Each row comes from the steps of one walk. Every step used is in the known rows, and no mark comes twice. Write the walk behind each row, first mark first.
(in the rows, 128 means zero)
Known rows
P/F/Q/E: [128 106 133 161 124 114 140 121 107 143  68 108 160 121 202 173 160 126
 145 118 124 130  80 158 129 145]
N/M/P/F/Q: [131 125 104 180 144 152 105 155 113 153 113 167 180 130 161 185 134  77
 148 129 130 136 115 147 110 103]
G/F/P: [124 139 157 150 136 116 160 168 102 135 155 160  99 144 110 115 144 158
 138 104 117 103 140 150 160  77]
M/P/F/Q/E: [137  94 138 172 128 116 132 131 106 156  90 115 185 118 204 184 151 121
 152 124 132 137  73 146 122 114]
P/F: [129 136 123 118 123  92 129 158 118 133  76 147 145 142 128 155 131 138
 138 101 142 156 113 151 117 138]
E/Q/F: [111 139 148 115 138 144 133 157 103  92  84 123 120 174 126 111 130 164
 180  83 110 164 117 126 117 119]
G/M/V: [142 152  75 151 124 186  95 182 151 158 146 146 129 146 109 114  97 115
 126 134 109 106 162 170 136 107]
E/Q/F/P/M/V: [159 167  99 165 160 221  62 205 104 123 122 193 166 149  99 172 141 151
 180  77 157 120 147 151 143  76]
M/V: [154 163 100 141 110 167  89 158 127 149 124 170 140 132 123 143 116 136
 135 118 139 125 160 150 142 105]
Q/F/P/M: [130 119 122 153 204 188  95 161 115 129 134 151 157 161 114 169 151 153
 166  86 144 109 124 112 130  89]
Q/E/N/M: [150 148 122 169 126 160 118 116 130 129 112 137 107 158 148 121 133  83
 174 162  82 105  99 136 132 111]
Q/F/P/M/N: [123 133 136 140 197 192  87 143 130 128 103 144 146 170  98 174 151 132
 125  68 102 143  56  95 126  95]
V/F/Q/E/N/M/P: [164 126 115 186 149 175 103 139 121 155 124 156 164 162 176 141 138  78
 157 147 101 113  94 131 141  64]
P/F/Q/E/N/M: [149 158 110 181 128 157 121 123 121 138  81 146 125 158 163 152 152  80
 168 148  93 112  96 156 124 120]
Q/F/P: [111 132 156 148 155 151 145 155 118 137 149 135 110 189 127 134 162 175
 165 106  92 104 137 132 147  95]
F/P: [128 137 149 162 137 146 145 158 126 133 171 153 120 134 109 143 169 141
 135 124 116  90 124 149 153 105]
P/F/Q: [120 139 104 149 136 130 137 137 106 143  81 145 160 130 163 187 160 114
 123 107 143 135 123 162 115 139]
G/F/Q/E/N: [152 148 123 162 125 124 150 109  85 142  84 117 137 150 195 149 170 141
 137 119 129 115 107 155 142 109]
N/M: [128 139 122 151 132 162 107 127 145 125 136 153  99 140 114 107  99  72
 158 155  81 119 126 127 128 114]
E/Q/F/P/M: [133 133 124 158 194 195  99 180 103 101 124 157 161 145 100 167 155 150
 179  74 146 122 114 122 126  90]
E/N/M: [149 172 106 164 129 170 108 127 134 124 121 155 104 162 120 118 131  74
 158 155  89 107 126 133 125 109]
E/N/M/P: [163 135 119 176 135 174  88 158 131 152 166 164 159 148 129 133 112  75
 164 161 112 128 111 113 112  62]
F/P/M/N: [137 138 130 148 180 191  83 141 138 123 118 152 150 136  90 183 161 113
 107  78 115 135  46 105 132 101]
V/M/P/F/Q/E/N: [173 131  93 185 135 137 126 141 111 158 111 131 185 129 207 179 163 114
 157 132 123 119  80 159 114 102]
G/F: [119 125 140 114 130  83 146 142  97 130 112 141 102 138 130  97  95 147
 130 103 131 147 144 128 140  98]
G/M/V/F/Q/E/N: [169 166  80 172 135 177 135 130 120 154  76 127 143 180 191 143 174 132
 121 123 104  83 113 183 163 118]

Which walk is each row?
[160 121 121 201 135 177  97 138 119 157 153 148 173 138 168 153 128  68
 168 163 108 116  94 119 117  67]
F/Q/E/N/M/P
[135 128 108 132 151 150 105 139 163 131 134 137 118 118 127 132 109  87
 109 111  63 147  59 116 111 124]
V/M/N
[145 122 111 166 187 185  94 166 121 124 153 163 163 120 103 178 159 124
 146 103 157  95 117 125 137  93]
F/P/M
[159 164  91 115 134 152 108 156 128 141  70 175 122 178 142 113 132 155
 108  91 120 114 150 168 186 111]
M/V/F
[136  99 131 182 130 137 120 131 114 154  91 126 173 126 196 173 140  93
 166 134 111 129  73 148 122 108]
N/M/P/F/Q/E
[147  82 112 180 139 123 126 144 119 157 112 121 187 100 211 176 134 105
 160 127 115 133  70 153 116 110]
V/M/P/F/Q/E
[172 184  85 188 112 203  82 142 119 155 106 176 129 155 160 150 137  91
 162 146 104 100 143 167 145  96]
F/Q/E/N/M/V
[159 153 117 169 121 130 145 115 101 145  67 119 160 151 194 180 187 134
 141 120 134 117  91 164 121 133]
P/F/Q/E/N
[141 143 126 136 193 186  93 144 137 127  87 161 140 161  98 168 164 123
  97  63 106 123  45 115 156 101]
V/F/P/M/N
[182 162  80 171 154 181 107 122  99 146  56 148 171 165 196 179 186 135
 131 101 147  99 111 164 159 105]
P/M/V/F/Q/E/N
[162 145 129 150 117 127 142 108 113 135  96 107 136 152 167 140 170 142
 144 132 125 113  89 141 132 125]
Q/E/N
[130 147 139 144 185 199  86 158 119 100  93 150 146 157  88 173 155 126
 137  55 107 153  39 104 125  96]
E/Q/F/P/M/N
[135 108 107 147 141 117 117 198 142 158 125 143 180 140 120 146 104 111
 143 122 126 154  99 149 102 102]
G/M/P/F
[153 105  98 150 143 105 107 199 136 151 137 164 185 112 143 155 100 106
 161 115 130 160 100 141  98  94]
V/M/P/F
[114 147 162 153 146 160 148 180 103 105 138 145 111 173 107 131 165 169
 178  94  97 119 121 145 143 100]
E/Q/F/P
[143 109 128 169 139 164  82 156 139 149 177 157 155 128 122 126  89  70
 167 160 108 132 114 106 112  62]
N/M/P
[169 158  73 119 169 178  80 164 126 134  65 190 150 168 136 139 130 145
 116  78 148 114 146 154 175 100]
P/M/V/F
[153 127 103 150 202 180 104 164 122 123 117 172 154 150 114 163 167 141
 132  84 149  93 114 144 167  97]
V/F/P/M
[142 121 124 149 131 125  98 182 130 148 113 168 167 138 123 152 101  93
 165 129 125 158 100 134 106  90]
N/M/P/F
[176 177  90 144 132 168 103 145 132 142  57 178 109 198 159 107 134 130
 138 112  88 100 129 174 186 100]
Q/E/N/M/V/F
[160 131 106 183 138 148 135 143 115 161 100 114 181 155 188 168 168 115
 144 137 125 114  78 165 119 108]
G/M/P/F/Q/E/N
[140 116  89 174 150 136 113 169 119 158 129 157 192 107 178 192 132  86
 141 119 138 136 114 154 102 105]
V/M/P/F/Q
[147 150  97 185 142 157 109 154 104 159 102 171 183 148 163 191 152  80
 147 126 137 131 113 153 107  97]
E/N/M/P/F/Q
[152 168 118 152 139 167 129 176 125 143 127 190 115 180 118 132 173 161
 125  95 105  79 145 180 198  92]
M/V/F/P
[164 159  91 166 156 187  72 193 104 149 137 200 153 133 104 163 125 145
 149  86 168 108 161 152 154  63]
G/F/P/M/V
[109 134 123 129 150 165 119 140 169 134 119 105 113 157  95 117 115  92
  87 115  59 139  57 125 122 132]
G/M/N
[160 188  71 165 145 198 109 132 116 148  74 187 133 185 171 153 159  99
 114 113 111  86 155 180 170 109]
E/N/M/V/F/Q
[164 120 131 184 131 166  94 147 126 150 156 142 163 141 148 135 117  80
 176 165 105 123  88 114 115  66]
Q/E/N/M/P
[172 197  81 167 108 199  73 160 130 147 121 188 118 162 117 133 120  98
 157 143 111 105 165 159 138  90]
E/N/M/V
[171 187  82 187 108 188  84 157 117 158  81 180 141 162 160 165 139  95
 167 134 115 113 135 178 137 101]
P/F/Q/E/N/M/V
